Each row was made from one walk, in order. Every step used is in the known rows, and no mark comes twice. Write each row's walk.
Known rows
bova, kuranu, sagaga: [ 0.19  0.07 -0.19 -0.30  0.07 -0.09  0.39  0.16  0.15 -0.14  0.37  0.36
  0.20 -0.17 -0.07 -0.13  0.01 -0.26 -0.05  0.05  0.41]
vaduf, kuranu, sagaga, melap, bilari: [-0.01  0.09 -0.16  0.14  0.41 -0.16  0.29 -0.10  0.00  0.24  0.04  0.39
  0.07  0.00 -0.09 -0.10  0.05 -0.13 -0.64 -0.20 -0.64]
vaduf, kuranu, bova, bilari, sagaga, melap: [ 0.72 -0.16  0.09  0.11  0.08  0.27  0.09  0.03 -0.18  0.00  0.03  0.15
  0.15  0.01  0.00  0.26  0.17 -0.35 -0.57 -0.30 -0.51]
sagaga, kuranu, bova, bilari, vaduf: [ 0.86 -0.12  0.35 -0.24 -0.22  0.06  0.04  0.04  0.30 -0.06  0.27  0.04
  0.36 -0.46  0.37  0.36 -0.08 -0.39  0.19  0.06  0.17]
bilari, vaduf, kuranu, sagaga, melap: [ 0.49 -0.15  0.09  0.20  0.08 -0.25 -0.28  0.03  0.06 -0.15  0.07  0.71
 -0.03 -0.38  0.10  0.07 -0.04 -0.16 -0.52 -0.05 -0.11]
bova, kuranu, sagaga, vaduf: [ 0.38  0.20 -0.20  0.08 -0.06 -0.11  0.33 -0.03  0.15 -0.07  0.44  0.64
  0.33 -0.07 -0.08 -0.01 -0.20 -0.40  0.12  0.27 -0.10]
melap, kuranu, bilari: [-0.43 -0.08 -0.12 -0.40  0.17  0.13 -0.09  0.25  0.17  0.11  0.12 -0.23
  0.17 -0.15  0.12  0.03  0.14 -0.02  0.15 -0.23  0.20]
bova, kuranu, bilari, sagaga, vaduf, gulene: [ 0.38 -0.35 -0.25  0.14 -0.29  0.34  0.50 -0.01 -0.16 -0.29  0.05  0.22
 -0.05 -0.10 -0.45  0.10 -0.16 -0.32  0.62  0.50 -0.33]
melap, kuranu: [-0.59 -0.11 -0.24 -0.43  0.23 -0.19 -0.22  0.20  0.03 -0.07 -0.08 -0.10
  0.07 -0.11  0.29 -0.18  0.15 -0.02  0.04 -0.09  0.26]
bova, kuranu, bilari: [ 0.16 -0.19 -0.07 -0.41 -0.13  0.04  0.46  0.28  0.24 -0.13  0.35  0.02
  0.08 -0.28 -0.01  0.01  0.04 -0.30  0.16 -0.22  0.25]
bova, kuranu, sagaga, melap, bilari: [ 0.15  0.17 -0.34  0.02  0.16 -0.27  0.84  0.09  0.08  0.26  0.49  0.44
  0.10 -0.15  0.16 -0.01  0.15 -0.17 -0.18  0.04 -0.44]
vaduf, gulene: [-0.37 -0.68  0.00 -0.45  0.12 -0.03  0.02  0.07 -0.24 -0.66 -0.27 -0.06
 -0.03 -0.22 -0.09 -0.37 -0.07 -0.02  0.43  0.21  0.18]
melap, kuranu, bilari, vaduf, gulene: [-0.50 -0.53 -0.05 -0.34 -0.11  0.09 -0.44  0.04  0.24 -0.19 -0.05 -0.17
 -0.07 -0.53  0.00  0.02  0.12  0.15  0.66  0.21  0.31]
melap, bilari: [-0.39 -0.34 -0.28 -0.54  0.07 -0.16  0.35  0.13 -0.10 -0.06 -0.09 -0.25
 -0.05 -0.22  0.17 -0.28  0.06 -0.04 -0.03 -0.08  0.00]
vaduf, kuranu, bilari, sagaga, bova: [ 0.50 -0.28  0.04 -0.09  0.15  0.42  0.17  0.03 -0.32 -0.03 -0.28 -0.26
  0.02  0.06 -0.32 -0.09 -0.07 -0.28 -0.51 -0.14  0.21]
sagaga, bova, bilari, vaduf, kuranu: [ 0.52 -0.30  0.32 -0.27 -0.22  0.19 -0.50  0.01  0.20 -0.18 -0.12  0.03
  0.13 -0.38  0.16 -0.06 -0.07 -0.27 -0.51 -0.19  0.21]
bova, kuranu: [ 0.06 -0.21 -0.21 -0.45 -0.05 -0.24  0.37  0.23  0.10 -0.29  0.15  0.17
 -0.03 -0.22  0.14 -0.23  0.07 -0.28  0.06 -0.07  0.34]
melap, bilari, vaduf, kuranu: [-0.17 -0.36 -0.22 -0.33 -0.10 -0.30 -0.21 -0.11  0.27  0.00 -0.30  0.01
 -0.29 -0.38  0.02 -0.24  0.11 -0.08 -0.40 -0.08  0.05]
melap, kuranu, bova, bilari, sagaga: [ 0.02  0.00 -0.18 -0.36  0.02  0.42 -0.07  0.16  0.05  0.26  0.11 -0.35
  0.33 -0.05  0.11  0.21  0.34 -0.12 -0.03 -0.08  0.19]
bova, bilari: [ 0.11 -0.28  0.20 -0.56 -0.15  0.31 -0.07  0.41  0.00 -0.31  0.11 -0.01
  0.22 -0.28  0.23 -0.02 -0.01 -0.17 -0.07 -0.23  0.07]
bilari, sagaga, melap, kuranu: [ 0.00 -0.12 -0.32  0.03  0.22 -0.09  0.09  0.32 -0.44  0.03 -0.09  0.16
 -0.16 -0.07  0.40  0.09  0.24  0.01 -0.17  0.06 -0.20]
sagaga, vaduf, kuranu, bova: [ 0.12 -0.19 -0.07  0.08  0.20 -0.24 -0.12 -0.40  0.12 -0.15 -0.08  0.18
  0.25  0.14 -0.14 -0.04 -0.17 -0.43 -0.11 -0.09 -0.32]
melap, bilari, vaduf: [-0.16 -0.47 -0.24 -0.51 -0.27 -0.30  0.06  0.09  0.08 -0.09 -0.09 -0.11
 -0.21 -0.57  0.34 -0.19  0.10  0.00  0.02  0.14  0.24]
sagaga, vaduf, kuranu, bilari: [ 0.20 -0.17  0.07  0.11 -0.01  0.16 -0.16 -0.08  0.11 -0.11 -0.03  0.27
  0.13 -0.02 -0.27  0.05 -0.27 -0.40 -0.10 -0.21 -0.48]

Which walk is each row?
[ 0.30 -0.61  0.04 -0.28 -0.27  0.04  0.26 -0.08  0.18 -0.37  0.17 -0.12
  0.00 -0.52 -0.04 -0.09 -0.08 -0.20  0.57  0.32  0.46] -> sagaga, bova, kuranu, bilari, vaduf, gulene
[ 0.05 -0.14 -0.35  0.04  0.35 -0.18  0.25  0.03 -0.33  0.17  0.07 -0.05
  0.05  0.03  0.37  0.22  0.31 -0.06 -0.05  0.04 -0.14] -> bilari, sagaga, melap, kuranu, bova
[ 0.69 -0.13 -0.07 -0.07  0.21 -0.03  0.58  0.00 -0.34 -0.07 -0.07 -0.08
  0.13  0.03  0.04  0.12 -0.06 -0.39  0.07  0.21  0.25] -> bilari, sagaga, kuranu, bova
[ 0.37 -0.01 -0.33 -0.11  0.11  0.01  0.74  0.16 -0.36  0.13 -0.28 -0.10
 -0.13 -0.05  0.06 -0.07 -0.02 -0.24 -0.13  0.30 -0.15] -> melap, bilari, sagaga, kuranu
[ 0.04 -0.03 -0.20 -0.04  0.26 -0.14  0.56  0.12 -0.22  0.12  0.28  0.25
  0.14 -0.16  0.20 -0.04  0.06 -0.03 -0.22 -0.02 -0.47] -> kuranu, sagaga, melap, bilari
[ 0.08 -0.34 -0.16  0.01 -0.04 -0.48 -0.03 -0.06  0.07  0.04 -0.15  0.27
 -0.33 -0.40  0.29 -0.02  0.12 -0.11 -0.48 -0.11 -0.49] -> sagaga, melap, bilari, vaduf, kuranu
[-0.12 -0.12 -0.26 -0.28  0.04  0.35  0.04  0.34 -0.14  0.18 -0.04 -0.26
  0.00 -0.11 -0.01  0.07  0.20  0.01  0.04 -0.04  0.25] -> melap, kuranu, bilari, sagaga
[ 0.44 -0.06  0.20 -0.18  0.15  0.15  0.44  0.26 -0.06 -0.10  0.12  0.00
  0.19 -0.19  0.06  0.14 -0.23 -0.33  0.17 -0.08  0.01] -> sagaga, kuranu, bilari
[ 0.15 -0.22 -0.48 -0.03 -0.18  0.03  0.43  0.03 -0.41  0.03 -0.21  0.02
 -0.11 -0.05  0.02 -0.09 -0.06 -0.17  0.01  0.39 -0.45] -> melap, bilari, sagaga, vaduf
[ 0.17 -0.28  0.20 -0.55 -0.02  0.24  0.06  0.11  0.12 -0.18  0.27 -0.22
  0.44 -0.22  0.17  0.08  0.07 -0.24  0.05 -0.28  0.14] -> kuranu, bova, bilari
[ 0.54 -0.38  0.38 -0.19 -0.14  0.16  0.00 -0.12  0.23 -0.34  0.08 -0.02
  0.30 -0.44  0.07  0.27 -0.15 -0.25  0.60  0.35  0.05] -> sagaga, kuranu, bova, bilari, vaduf, gulene
[ 0.53 -0.43  0.02 -0.27  0.00  0.46  0.45  0.22 -0.48 -0.14 -0.06 -0.39
  0.09 -0.12  0.00 -0.04 -0.07 -0.20 -0.09  0.01  0.37] -> kuranu, bilari, sagaga, bova
[ 0.24 -0.57 -0.07  0.08 -0.17  0.49  0.22  0.01 -0.46 -0.42 -0.17  0.06
  0.01 -0.13 -0.39  0.06 -0.25 -0.15  0.60  0.45 -0.35] -> kuranu, bilari, sagaga, vaduf, gulene
[ 0.43 -0.03 -0.33 -0.10  0.21 -0.04  0.89 -0.12 -0.24  0.29 -0.11 -0.34
  0.07  0.03  0.02  0.06  0.05 -0.32  0.01  0.27 -0.06] -> melap, bilari, sagaga, kuranu, bova
[ 0.86  0.05  0.17 -0.15 -0.13  0.48  0.30  0.43 -0.29 -0.11 -0.06  0.13
  0.17 -0.15  0.11  0.21 -0.12 -0.35 -0.15  0.13 -0.06] -> bova, bilari, sagaga, kuranu
[-0.15 -0.82  0.03 -0.45 -0.20 -0.17 -0.29  0.04 -0.09 -0.69 -0.25  0.05
 -0.20 -0.57  0.09 -0.25 -0.09  0.04  0.50  0.36  0.42] -> bilari, vaduf, gulene
[ 0.39 -0.44  0.04 -0.01 -0.23  0.57  0.11 -0.16 -0.27 -0.34 -0.02 -0.02
  0.31 -0.04 -0.27  0.17 -0.12 -0.25  0.52  0.46 -0.44] -> kuranu, bova, bilari, sagaga, vaduf, gulene
[ 0.23 -0.22 -0.13 -0.39  0.04 -0.22  0.51  0.07 -0.03 -0.24  0.15 -0.04
  0.10 -0.11  0.24 -0.27 -0.03 -0.34 -0.04 -0.01  0.43] -> sagaga, bova, kuranu
[ 0.25 -0.01 -0.03  0.05  0.04  0.03  0.05  0.01 -0.13 -0.19  0.21  0.47
  0.37 -0.08  0.00 -0.03 -0.32 -0.24  0.08  0.23 -0.15] -> kuranu, sagaga, vaduf
[-0.07 -0.34 -0.46 -0.41 -0.04  0.07  0.48  0.21 -0.36  0.00 -0.26 -0.28
 -0.21 -0.15  0.02 -0.23  0.17 -0.04 -0.16  0.15  0.07] -> melap, bilari, sagaga
